Each row comes from the steps of one path. Every step used is in the known rows, and no mark comes twice. Write the path behind each row, first mark first.
Known rows
V-C-P-N-U: [-1.41  2.92  0.88 -1.20  0.47  1.58  1.97 -1.38 -1.20  2.35  0.66 -2.18
  0.49  0.65 -1.62  0.32 -0.12 -1.38 -1.46 -0.69 -0.86  1.87 -0.78  1.79
 -2.03]
Y-Z-K: [ 1.77 -0.28  0.23  0.53  0.00 -1.65 -2.22 -0.01 -1.52  0.24 -0.58  1.80
  1.61  0.23 -1.82 -0.35 -0.29  0.57 -0.87  1.26  3.58 -0.15 -0.81 -0.07
  0.69]
Y-N-U: [ 1.03  1.68  1.93 -2.47  0.05 -0.67  0.60 -2.26  0.83  1.71 -2.33 -1.02
  0.81  2.11 -0.79  1.67  0.43 -3.78 -0.29  0.30 -0.02  1.29 -0.50 -1.62
 -0.95]
Z-K: [ 0.85 -0.20 -0.04  2.01  0.85 -1.43 -1.16 -0.53 -0.19  1.89  1.18  1.65
 -1.98 -0.09  0.82 -0.85  0.60  0.51  0.01  0.63  3.18 -0.39 -0.75 -0.01
  0.72]
P-C-Y-Z-K: [ 1.57  0.57 -2.77 -0.03  1.69 -1.75 -1.42 -1.22 -1.26  1.07 -1.01  1.99
  2.03 -1.77 -5.32 -1.31 -3.71  0.51 -2.89  1.31  5.85  1.47  1.12  1.23
  1.74]
Y-Z: [ 0.83  0.18  0.06 -0.99 -0.75 -0.25 -0.83  0.54 -1.31 -1.45 -1.55  0.22
  3.68  0.27 -2.61  0.21 -0.83 -0.10 -0.96  0.58  0.53  0.37  0.04 -0.09
 -0.10]
V-C-P-U-N: [-1.10  0.55 -1.13 -0.06  0.97  1.06  1.66 -3.95 -2.30  0.64 -2.12 -3.74
 -0.55 -2.54  0.02 -0.58 -2.35 -1.09 -3.24  1.45 -0.34  2.83 -0.17  3.24
 -2.52]
P-V-C: [ 0.04  1.78  0.42  1.08 -0.32  0.84  0.27 -1.54 -0.73 -0.27  1.67 -1.10
 -2.09 -0.28 -0.81  0.42  0.04  1.60 -0.76 -0.38 -1.41  0.35 -0.22  2.65
 -0.20]
C-V: [ 1.09  2.33  0.14  0.82 -0.75  0.53 -0.45 -0.43  1.30  0.89 -0.08 -0.94
  0.09 -1.89 -0.27  0.14  1.02  0.10 -0.95  0.94  0.12  0.97 -0.88  1.02
  0.28]
K-Z: [-1.16  0.01  1.07 -1.65  0.33 -0.26 -1.43 -0.84  0.09 -0.45 -0.15 -0.60
 -0.12  0.91  0.76 -0.24  0.23 -0.01 -0.33  0.29  0.46  0.42  0.95 -1.19
 -0.23]
P-V: [ 1.18  1.04  0.01  1.21 -0.06  0.06 -0.61  0.02 -0.34 -0.61  1.55 -0.11
 -1.62 -0.62 -0.19  0.46  0.14  0.04 -1.80  0.89 -0.18  1.45  0.69  0.43
 -0.29]
Y-Z-K-C-P-U-N: [ 0.55 -0.63 -1.21 -0.87  1.06 -2.18 -1.90 -2.57 -2.25 -1.07 -1.94 -0.24
  1.67 -1.83 -1.68 -1.08 -3.97 -1.80 -3.73  4.23  3.67  3.91  0.94  4.41
 -1.96]
U-N: [ 0.48 -0.69  0.99 -0.13  0.04 -0.37  0.75 -1.43  0.45 -0.49 -2.16 -1.73
  0.70  0.30  1.74 -0.58 -0.96 -2.08 -1.55  0.07 -0.29  1.07  0.88 -0.12
 -1.48]
Y-Z-K-V-C-P-N-U: [-0.90  0.72  1.81 -2.17 -0.52 -0.57 -1.62 -2.61 -1.41  3.94  0.01  2.51
  1.99  1.70 -3.86  1.99  0.14 -1.32 -2.54  1.29  1.04  2.71 -1.43  3.74
 -2.23]
Z-K-C-P-V: [ 0.39  1.40 -0.12  2.11  0.83 -1.18 -3.39 -0.36 -1.89 -0.16  2.94  1.94
 -2.35 -1.63  0.04 -0.64 -0.89  1.09 -1.52  3.35  1.38  2.45  0.14  4.69
 -0.72]
N-U: [ 0.21  0.82  2.20 -1.50  0.04 -0.03  1.28 -0.01  1.34  2.11 -1.75  0.49
 -0.06  1.16 -0.28  0.35  0.30 -1.52  0.82 -0.08 -0.06  0.31  0.15 -0.61
 -0.14]
V-C: [-1.20  0.64  0.55 -0.28 -0.18  0.82  0.47 -1.34 -0.17  0.33 -0.04 -1.09
 -0.14  0.29 -0.42  0.26 -0.23  1.34  0.86 -1.41 -1.28 -1.07 -1.11  2.06
 -0.04]
Z-Y-N: [ 0.74  0.16  0.96 -0.72  0.63 -1.45 -1.51 -2.67 -0.01 -0.98  0.59 -0.20
  0.52  1.88 -0.29  1.72 -1.32 -2.26 -0.73 -0.03  3.83  0.19 -2.69 -1.56
 -0.67]
K-C-P-N-U: [-1.41  2.13  0.80 -2.40  0.19  0.04  0.23  0.05  0.45  0.22  1.37 -0.35
  0.90  0.86 -1.59 -0.04 -1.31 -2.63 -1.05  0.85 -0.60  3.00  1.05  3.15
 -2.19]
C-Y: [ 0.39  0.30 -1.30 -0.55  1.82  0.66  0.10 -0.75  1.56  1.70  0.20  0.44
  0.66 -1.73 -3.27 -0.32 -1.67 -0.34 -0.71  1.69  2.02  0.41 -0.30  0.11
 -0.61]
K-V: [-1.24 -2.01  1.16 -1.34 -1.32 -0.24 -1.27 -1.17  1.19  1.28 -0.12  2.76
 -0.29  0.71 -0.47  2.44  0.86 -0.41 -0.25  0.64 -1.45  0.89  0.23  1.91
 -0.76]
C-P: [-0.62  0.75 -0.74  0.45  0.31  0.59 -0.52  0.26 -2.63  0.54 -0.43 -0.21
  1.03 -1.83 -0.05 -0.15 -0.57  0.00 -1.10  1.84 -0.55  1.42 -0.67  1.10
 -1.14]

Write each row's path
[-2.50 -1.16  1.55 -1.47 -1.49  0.74 -0.54 -2.67  0.71  1.61 -0.48  1.56
 -0.28  1.16 -1.23  2.62  0.47  1.00  0.71 -0.89 -2.77 -0.25 -0.62  3.95
 -0.53]
K-V-C
[ 0.29  2.86 -1.42  0.73 -0.84 -0.01  0.45 -0.55  0.19  0.03 -0.89 -1.32
 -0.41 -2.29 -0.80 -0.17 -0.69  0.49 -2.42 -0.65  0.46  1.48  1.51  2.13
  1.63]
P-C-V
[-0.07 -0.28 -1.84  0.10  1.13  0.21  1.14 -2.41 -2.07  0.45 -1.97 -2.86
 -0.49 -2.80  0.58 -0.86 -2.45 -2.76 -4.17  2.83  0.95  4.07  0.90  1.18
 -2.68]
C-P-U-N
[ 0.62  1.95 -0.85  1.91  0.37  0.74 -1.10  0.47 -2.88 -0.24  1.33 -0.27
 -0.87 -2.35 -0.33  0.21 -0.37 -0.07 -2.99  2.80 -0.85  2.82  0.11  1.39
 -1.29]
C-P-V
[ 1.05 -1.93 -0.18 -1.23  0.51 -1.50 -3.43 -2.00  1.15  3.28 -0.47  5.14
  2.34 -0.90 -5.29  1.61 -0.95 -0.25 -1.79  3.59  3.98  1.29 -0.94  1.80
 -0.39]
C-Y-Z-K-V
[-1.16 -0.72  0.49 -3.15 -0.41  0.58 -1.39 -3.02  1.07  1.63 -1.60  2.38
  4.43 -0.63 -6.89  2.39 -1.74  0.41 -0.66  1.49 -0.50  0.68 -0.94  3.98
 -1.20]
K-V-C-Y-Z
[ 0.16 -0.08 -0.60 -0.04  2.28 -1.42 -2.14 -1.55  2.38  1.73  1.85  2.81
 -0.72 -1.24 -3.14 -0.95 -2.16  0.49  0.78  2.44  4.20  0.06 -0.35  3.63
  0.15]
Z-K-C-Y
[ 0.54  1.83  0.87  1.16 -0.18 -1.65 -2.56 -1.41  2.18  0.93  1.56  1.31
 -1.30 -1.31 -0.15 -0.37  0.19  0.86  0.42  1.55  2.35  0.25 -0.69  4.39
  1.03]
Z-K-C-V
[-1.38 -1.64 -0.03  0.31  0.57 -0.75 -0.85 -5.73 -1.50  3.90 -1.06  0.41
 -2.54 -1.69  0.63  1.17 -1.36 -0.84 -3.57  2.66  1.14  3.06 -0.65  4.86
 -2.64]
Z-K-V-C-P-U-N
[ 0.08  0.52 -0.78 -2.80  0.59 -0.23 -1.63 -0.65  1.41 -1.74 -1.13  1.25
  5.08 -0.94 -6.19  0.04 -3.49 -0.26 -0.21  2.38  1.54  1.00  0.64  3.41
 -0.60]
K-C-Y-Z
[ 2.11 -0.25 -1.25  0.26  1.68 -1.28 -2.30 -0.95 -0.12  1.98 -0.40  2.31
  2.36 -1.63 -5.01 -0.90 -1.85  0.11 -1.36  3.02  5.59  0.46 -0.84 -0.04
  0.41]
C-Y-Z-K
[ 2.09  1.98 -0.95  1.17  1.45 -0.27 -1.90 -2.41 -0.75  1.51  1.25  1.03
  0.29 -1.76 -5.65 -0.23 -1.86  1.47 -2.47  2.64  3.94  0.86 -1.35  2.79
  0.12]
P-V-C-Y-Z-K
[ 0.71 -0.86 -1.06 -0.60  0.88 -0.55  1.56 -2.78  0.38  0.01 -1.53 -2.56
 -1.43 -1.06  0.84 -0.71 -2.01 -2.46 -2.97  1.00  1.64  2.64  1.51 -0.06
 -1.64]
P-U-N
[-2.46 -1.35 -0.30 -1.46 -0.32  0.84  0.59 -5.08 -1.52  2.14 -2.28 -1.40
 -0.58 -1.74 -0.27  1.76 -1.71 -1.73 -3.20  2.25 -1.97  3.58  0.17  4.96
 -3.55]
K-V-C-P-U-N
[-1.42 -0.73  0.94 -0.48 -1.08 -0.77 -3.20 -2.08 -3.10  2.01 -1.24  3.25
  2.29 -0.42 -3.04  1.98 -0.35  1.44 -1.21  2.28  0.03  0.83 -2.12  4.98
 -1.14]
Y-Z-K-V-C-P
[-0.76 -1.47  1.63 -1.03 -1.35 -1.09 -2.77 -2.48 -0.75  1.92 -0.79  3.53
  1.50  1.30 -2.70  2.12  0.20  1.54 -0.08  0.40  0.71 -0.27 -1.61  3.98
  0.13]
Y-Z-K-V-C
[ 0.40 -1.31 -1.86 -1.46  0.54 -1.69 -2.59 -2.33 -0.19  2.32 -1.11  4.45
  1.90 -1.20 -5.97  1.18 -3.06  0.18 -2.91  1.96  4.25  1.98  1.33  3.09
  0.83]
P-C-Y-Z-K-V
[-0.30 -0.80 -1.06  0.32  1.58 -1.66 -1.09 -3.14 -1.30  0.64 -0.30 -0.53
 -2.03 -2.09  1.12 -1.48 -3.28 -1.80 -2.98  3.55  2.97  3.49  0.87  4.56
 -2.00]
Z-K-C-P-U-N
